Known rows, with every step that occurs
B-J-T-S-Z-A: -15 53 -231 -215 382 18 93 101 206 13 -641 -41 127 33 -467 485 23 136
 363 -117 -177 -40 90 -28 379 -9 -299 -68 185 153 -759 -240 359 -60 167
 -20 -128 -82 67 -146 -169
D-T: 150 -180 41 -178 193 9 320 140 33 -214 -294 6 -209 -50 -158 401 112 -15
 370 -193 -176 -29 59 27 233 2 -283 -52 190 7 -205 -276 -44 117 -3 0 -56
 29 42 296 -379
T-D-J-B: 159 -167 59 -161 -37 -35 423 70 -75 -216 -38 77 -265 -15 -52 340 87 131
 414 -51 68 64 291 206 -61 8 -404 -52 203 -52 -300 -356 -67 200 -24 171
 -116 37 286 405 -433
P-A: 79 60 128 -116 206 46 364 94 147 -288 -164 -59 -170 37 -87 344 23 -67
 387 -152 -351 -42 139 0 122 -45 -184 1 41 -5 -3 -144 -282 104 -55 46
 -233 48 166 344 -250
T-S-Z-A-P-C-J: -12 301 -141 -96 485 54 187 189 77 6 -562 107 -58 -7 -637 464 -134 -103
 168 32 -364 483 -114 -209 124 -300 -279 339 170 189 -339 -329 178 -229
 -165 -170 259 314 -6 -319 -252
P-C-J: 23 -46 136 -146 164 -8 419 224 -79 -302 -1 178 -240 64 -229 410 61 3 254
 -102 -214 430 -122 46 144 -229 -287 139 85 -121 -103 -322 -180 -44 -103
 -225 151 269 32 340 -403
T-S-Z-A-P-C-J-D: -36 216 -150 -178 383 -95 187 195 47 116 -468 213 39 -54 -630 539 -144
 -50 208 18 -267 560 -120 -158 157 -274 -282 353 23 212 -479 -326 377
 -245 -100 -168 250 304 1 -403 -314
C-J: 75 -64 133 -183 113 -12 344 156 -38 -276 -96 95 -225 28 -239 389 109 -6
 295 -234 -231 190 25 44 167 -121 -241 50 181 -61 -204 -336 -233 -40 -47
 -113 51 101 -5 291 -349
C-J-D-T-S-Z-A-P: 13 51 -247 -205 333 -118 63 140 25 126 -720 165 80 -131 -642 575 -37 -92
 312 -137 -201 232 28 -140 252 -125 -267 200 142 307 -732 -380 535 -200
 20 35 182 143 14 -368 -389
S-Z-A-P-C: 54 432 -99 -86 436 -40 172 134 194 14 -430 80 -65 -137 -420 416 -236 -41
 168 141 -371 377 -95 -121 -25 -249 -302 324 76 210 -38 -247 80 -165
 -270 -101 73 361 -1 -279 -265
P-A-Z-S-T-D-J-C: 66 18 -194 -257 377 41 237 -240 -272 -240 -281 83 -77 -142 -128 519 -123
 129 358 -265 -137 -213 470 244 289 70 -247 -75 197 103 -311 -414 85 317
 -36 252 -298 131 383 207 -291
A-Z-S-T: 141 248 -29 -166 454 44 312 -12 52 -8 -357 -101 -113 -228 -256 492 -146
 168 239 -220 -222 -160 263 -76 217 -54 -185 -2 259 141 -107 -304 -202
 61 -103 87 -176 141 -48 32 -125
C-J-D-T: 66 -314 23 -265 7 -172 310 178 -145 -186 -157 223 -118 -52 -243 513 150
 0 387 -249 -57 159 16 119 302 -60 -278 5 66 2 -485 -393 184 -6 76 -39
 71 101 41 269 -531
Z-S-T-D-J: 111 -90 6 -183 277 -50 425 -22 -118 -99 -200 45 -312 -150 -123 497 -67
 216 345 -195 9 -131 406 92 150 96 -301 -96 292 42 -181 -432 -210 195
 -86 98 -83 189 205 139 -422
S-Z-A-P: 102 424 -107 -110 409 -48 80 62 233 38 -536 -1 -59 -173 -416 381 -194
 -45 234 11 -387 158 67 -128 -22 -151 -266 233 186 252 -141 -260 44 -161
 -218 32 -18 209 -49 -294 -210
B-J-D: 87 -117 100 -299 8 -220 362 97 120 -162 -8 57 -118 15 -159 483 118 170
 392 -80 -7 188 75 216 234 4 -281 -93 0 -2 -406 -173 -61 50 77 -126 -104
 46 52 204 -247
S-T-D: 124 -165 240 -101 278 45 481 -26 5 -143 -132 12 -493 -77 -61 327 -49 168
 406 -270 -130 -47 280 19 17 120 -353 -86 233 -79 43 -250 -352 199 -111
 15 -121 81 8 371 -326
S-Z: 102 110 1 -122 254 27 191 116 98 -156 -253 36 -103 -51 -232 349 11 72
 251 -248 -335 -31 90 -16 90 -76 -267 83 191 21 -81 -302 -60 17 -6 48
 -106 22 -28 88 -252
T-D-J: 135 -217 8 -170 87 -93 316 29 -100 -267 -120 144 -250 4 -48 399 48 53
 386 -195 -109 27 180 209 118 67 -320 -44 207 -58 -181 -373 -58 178 -71
 54 -70 130 240 287 -460
B-J-D-T-S-Z-A: 51 -54 -277 -287 274 -114 77 50 110 96 -590 36 170 -76 -454 607 64 148
 386 -146 -60 -38 110 34 423 18 -298 -21 71 286 -869 -309 484 6 214 30
 -66 -15 75 -191 -263
A-Z-S-T-D: 187 113 -40 -91 434 2 281 -158 -34 67 -340 1 -205 -241 -126 488 -189 198
 320 -336 -164 -239 330 9 155 88 -281 -9 220 135 -90 -370 -176 151 -144
 169 -262 171 45 87 -189
A-Z-S-T-D-J: 160 32 -147 -157 340 -87 260 -115 -150 -56 -345 56 -130 -237 -160 539
 -161 202 314 -247 -76 -211 356 113 205 74 -260 -43 285 121 -225 -457
 -30 188 -101 194 -171 220 188 78 -317
Z-S: 146 160 -11 -194 281 4 303 58 95 -64 -193 -78 -113 -108 -169 456 13 33
 259 -167 -156 -17 174 -35 234 -58 -233 28 171 96 -127 -301 -267 -2 -72
 37 -107 101 33 66 -227
J-D-T-S: 109 -332 4 -282 203 -4 365 172 23 -73 -347 21 -114 -16 -266 489 164 -43
 403 -235 -85 34 100 -26 426 50 -254 -94 128 44 -506 -236 247 113 137
 -30 -5 -83 48 130 -327
Z-A-S-T: 109 255 8 -192 482 9 413 11 84 22 -356 -213 -205 -255 -354 482 -231 163
 232 -104 -244 -59 291 -125 185 -36 -215 32 176 112 -140 -273 -243 44
 -149 1 -97 209 -16 -73 -200
A-Z: 177 107 -24 -157 257 -6 205 47 89 -162 -269 2 -37 -86 -176 397 -23 -4
 285 -242 -335 -6 21 26 201 -71 -207 42 179 39 -102 -265 -46 65 -91 3
 -163 66 -27 175 -155

Rows
-15 113 -314 -200 420 -33 68 209 117 10 -826 34 94 -47 -594 463 -77 -87
 289 30 -266 116 86 -120 252 -76 -259 55 318 192 -629 -299 555 -117 -19
 45 80 63 147 -411 -317
D-J-T-S-Z-A-P
101 199 -235 -117 518 70 80 103 202 99 -833 -74 -21 -135 -558 434 -68
 -107 291 -54 -326 47 81 -227 215 -68 -283 139 286 303 -448 -266 323 -85
 -56 53 62 77 9 -364 -237
D-T-S-Z-A-P
82 -178 -13 -397 109 16 307 80 -175 -438 -33 82 -165 49 -214 363 135 11
 291 -130 -123 219 158 272 293 -56 -279 -80 280 -87 -304 -346 101 181 22
 -105 33 1 146 254 -365
D-J-C
195 278 -149 -182 343 -4 151 -18 83 -15 -348 -51 75 -180 -209 512 -71 28
 226 -242 -252 -109 127 -13 297 -74 -178 72 179 199 -179 -340 -79 0 -100
 98 -201 134 32 -26 -125
A-Z-S
-10 128 -197 -158 262 -217 105 175 -64 69 -472 329 52 -170 -514 593 -152
 -42 234 54 -188 450 -162 -11 123 -263 -337 346 -36 233 -501 -422 491
 -242 -122 -93 218 418 49 -255 -546
S-Z-A-P-C-J-D-T
112 -126 -118 -147 376 147 173 161 86 -114 -558 -21 -63 -17 -380 430 130
 -2 327 -298 -283 -159 108 -121 323 -20 -280 -19 284 103 -393 -315 215
 104 163 98 -26 -122 31 40 -268
D-T-S-Z
133 342 -166 -127 365 29 166 -60 117 -87 -389 -72 141 -123 -160 516 -110
 -39 297 -199 -375 -222 181 -15 252 -92 -109 72 50 211 -157 -252 -137 40
 -90 205 -342 127 216 52 -113
P-A-Z-S
80 -174 -11 -324 274 24 396 -115 -289 -230 -106 91 -329 -111 -148 471
 -29 203 299 -228 65 -22 457 227 258 110 -354 -125 335 -11 -302 -471 -41
 271 -45 59 -58 108 205 190 -408
Z-S-T-D-J-C
126 191 -51 -54 456 48 280 -212 14 -11 -369 -40 -140 -210 -75 502 -216
 116 391 -304 -276 -374 384 -12 120 74 -238 10 97 154 -48 -291 -248 191
 -125 275 -405 165 215 191 -190
P-A-Z-S-T-D
-50 101 -166 -33 342 -124 64 86 -46 44 -541 367 -81 -75 -397 479 -217
 -35 293 -34 -252 361 -110 -1 14 -146 -448 275 35 100 -365 -408 386 -216
 -208 -37 83 391 138 -135 -513
S-Z-A-P-C-J-T-D
-18 -333 86 -118 134 -58 365 147 -167 -209 -142 341 -261 81 -112 445 34
 20 378 -200 -117 290 -79 143 181 -45 -435 27 20 -179 -266 -396 104 20
 -80 -115 35 216 175 410 -544
P-C-J-T-D
55 -296 39 -165 83 -125 302 12 68 -183 -244 121 -226 74 -43 432 103 158
 489 -163 2 -10 115 252 225 161 -433 -203 100 -97 -441 -214 -1 120 60
 -11 -220 1 201 355 -323
B-J-T-D
86 -34 -127 -339 369 -11 323 -186 -263 -133 -255 0 -237 -197 -298 508
 -206 201 265 -165 -61 -4 433 211 265 79 -335 -32 241 65 -369 -479 99
 237 -108 78 -70 218 244 2 -361
Z-A-S-T-D-J-C
118 94 135 -199 381 30 501 91 74 -115 -232 -186 -325 -174 -290 437 -121
 175 242 -145 -218 -36 305 -66 173 -9 -271 -40 211 -38 -12 -247 -342 133
 -67 29 -86 111 14 107 -194
A-S-T
97 54 -246 -149 464 133 85 77 88 29 -711 -62 48 -88 -436 468 13 -1 328
 -237 -296 -150 96 -164 352 -26 -242 64 246 242 -502 -358 315 0 65 84
 -37 -11 19 -137 -286
D-T-S-Z-A
-14 -200 -190 -219 279 40 179 266 -8 -185 -549 89 74 77 -402 440 117 39
 335 -201 -216 -43 114 -16 366 -18 -254 -118 322 -21 -570 -351 474 72
 202 69 -14 -127 183 -29 -366
D-J-T-S-Z
-49 114 -297 -170 467 -27 151 280 64 -23 -734 124 82 7 -589 494 -130 -83
 232 174 -262 350 -55 -111 247 -178 -306 148 208 158 -534 -298 594 -128
 -59 -78 171 236 188 -386 -366
D-J-T-S-Z-A-P-C
102 111 -161 -115 371 -39 270 -156 -121 -119 -367 36 -63 -181 -96 545
 -178 125 381 -223 -196 -324 399 101 176 77 -208 -36 154 138 -201 -388
 -82 235 -81 287 -321 224 357 165 -302
P-A-Z-S-T-D-J
127 154 -97 -88 255 35 397 -102 -92 -67 -287 -32 -83 -205 -117 484 -130
 208 417 -81 -20 -291 534 96 -34 3 -269 -37 150 130 -319 -368 -73 250
 -42 411 -377 131 431 273 -277
P-A-Z-S-T-D-J-B
-35 212 -181 -123 563 62 169 240 199 97 -725 52 17 -19 -553 445 -170
 -102 242 98 -332 322 -96 -222 204 -177 -329 173 143 174 -384 -202 432
 -170 -105 -101 93 185 60 -351 -251
J-T-S-Z-A-P-C
106 125 125 -183 378 61 488 78 86 -50 -199 -129 -294 -155 -211 432 -58
 161 285 -169 -125 -56 314 -102 153 -16 -238 -38 258 48 -58 -261 -371 59
 -79 1 -96 117 -51 118 -232
Z-S-T
143 139 -10 -137 461 -21 367 -148 6 89 -351 -113 -300 -250 -235 486 -281
 197 295 -199 -177 -122 356 -41 115 95 -304 32 136 103 -123 -345 -227
 115 -200 97 -173 246 89 3 -254
Z-A-S-T-D
14 -326 -60 -265 209 37 356 274 -26 -255 -416 10 -61 116 -320 414 177
 -39 377 -151 -121 63 109 6 428 38 -250 -186 300 -93 -546 -269 302 94
 126 -54 24 -108 197 134 -361
D-J-T-S
52 -217 -147 -283 184 -101 185 123 108 -60 -448 71 54 10 -375 551 183
 162 396 -200 -37 -37 115 91 426 32 -320 -98 105 132 -737 -260 390 101
 301 34 -58 -122 94 -22 -260
B-J-D-T-S-Z
117 -275 27 -263 82 -140 316 145 -18 -104 -194 108 -111 -85 -140 476 105
 21 397 -192 -77 49 66 78 295 30 -280 -46 48 32 -344 -273 172 84 48 -11
 -53 36 28 216 -443
J-D-T
91 314 -50 -100 473 76 315 -48 84 -57 -388 -139 -32 -185 -197 491 -177
 95 320 -197 -320 -281 324 -100 195 -51 -128 22 115 147 -79 -233 -246
 104 -92 181 -330 128 124 130 -114
P-A-Z-S-T
5 352 -97 -101 380 117 315 230 115 49 -478 43 -82 -39 -639 403 -97 -27
 187 171 -190 520 3 -209 -65 -373 -375 328 164 178 -467 -303 174 -218
 -106 -36 201 226 60 -178 -236
T-S-Z-A-P-C-J-B
76 215 -142 -137 479 140 123 52 150 37 -548 -86 36 -57 -432 413 -56 17
 261 -235 -350 -28 113 -185 237 -72 -199 113 228 204 -348 -300 120 -35
 -10 42 -50 -8 -29 -185 -144
T-S-Z-A
22 -326 58 -128 93 -79 285 85 -119 -197 -220 264 -243 53 -132 408 71 23
 430 -342 -116 78 64 138 186 57 -379 -53 128 -143 -367 -407 70 15 -11 6
 -52 61 149 389 -501
C-J-T-D
116 -191 196 -143 79 5 589 73 -101 -191 -64 26 -447 -57 -82 322 12 255
 430 -43 108 5 429 133 -122 42 -415 -111 283 -109 -211 -331 -186 270 -30
 145 -109 67 223 463 -421
S-T-D-J-B
35 105 -229 -183 454 -53 145 189 105 175 -670 130 62 -133 -546 553 -131
 -68 266 79 -216 335 -88 -166 250 -148 -320 240 30 287 -503 -262 569
 -108 -61 -57 144 249 53 -386 -346
J-D-T-S-Z-A-P-C
80 -41 -252 -248 369 -20 87 97 30 140 -612 45 143 -136 -430 552 -19 21
 348 -251 -192 -79 96 -113 392 -3 -235 79 98 261 -634 -349 518 -10 114
 81 -33 -7 23 -211 -341
J-D-T-S-Z-A
-18 -85 -245 -226 335 -40 136 185 -130 61 -500 253 128 -51 -519 621 -10
 4 277 -179 -168 266 -106 -70 393 -198 -291 218 7 189 -692 -461 579 -111
 81 -73 170 216 58 -140 -471
P-C-J-D-T-S-Z-A
-56 157 -201 -133 430 12 70 185 105 45 -780 84 38 -19 -661 454 -72 -115
 283 -104 -319 213 17 -198 235 -152 -283 145 253 167 -639 -325 399 -264
 -20 -18 127 79 0 -313 -281
C-J-T-S-Z-A-P
7 -64 -109 -256 313 -97 317 216 -30 56 -492 175 -77 -51 -537 573 -33
 -169 292 72 -97 553 -129 -103 325 -201 -301 206 21 191 -610 -301 397
 -170 -111 -195 307 339 74 -192 -441
Z-A-P-C-J-D-T-S
143 232 -130 -137 353 3 175 66 107 -85 -351 -69 3 -168 -344 490 -108 125
 162 -208 -351 -100 173 -27 161 -82 -269 125 136 81 -131 -349 -49 53 21
 165 -132 67 74 -111 -189
A-S-Z
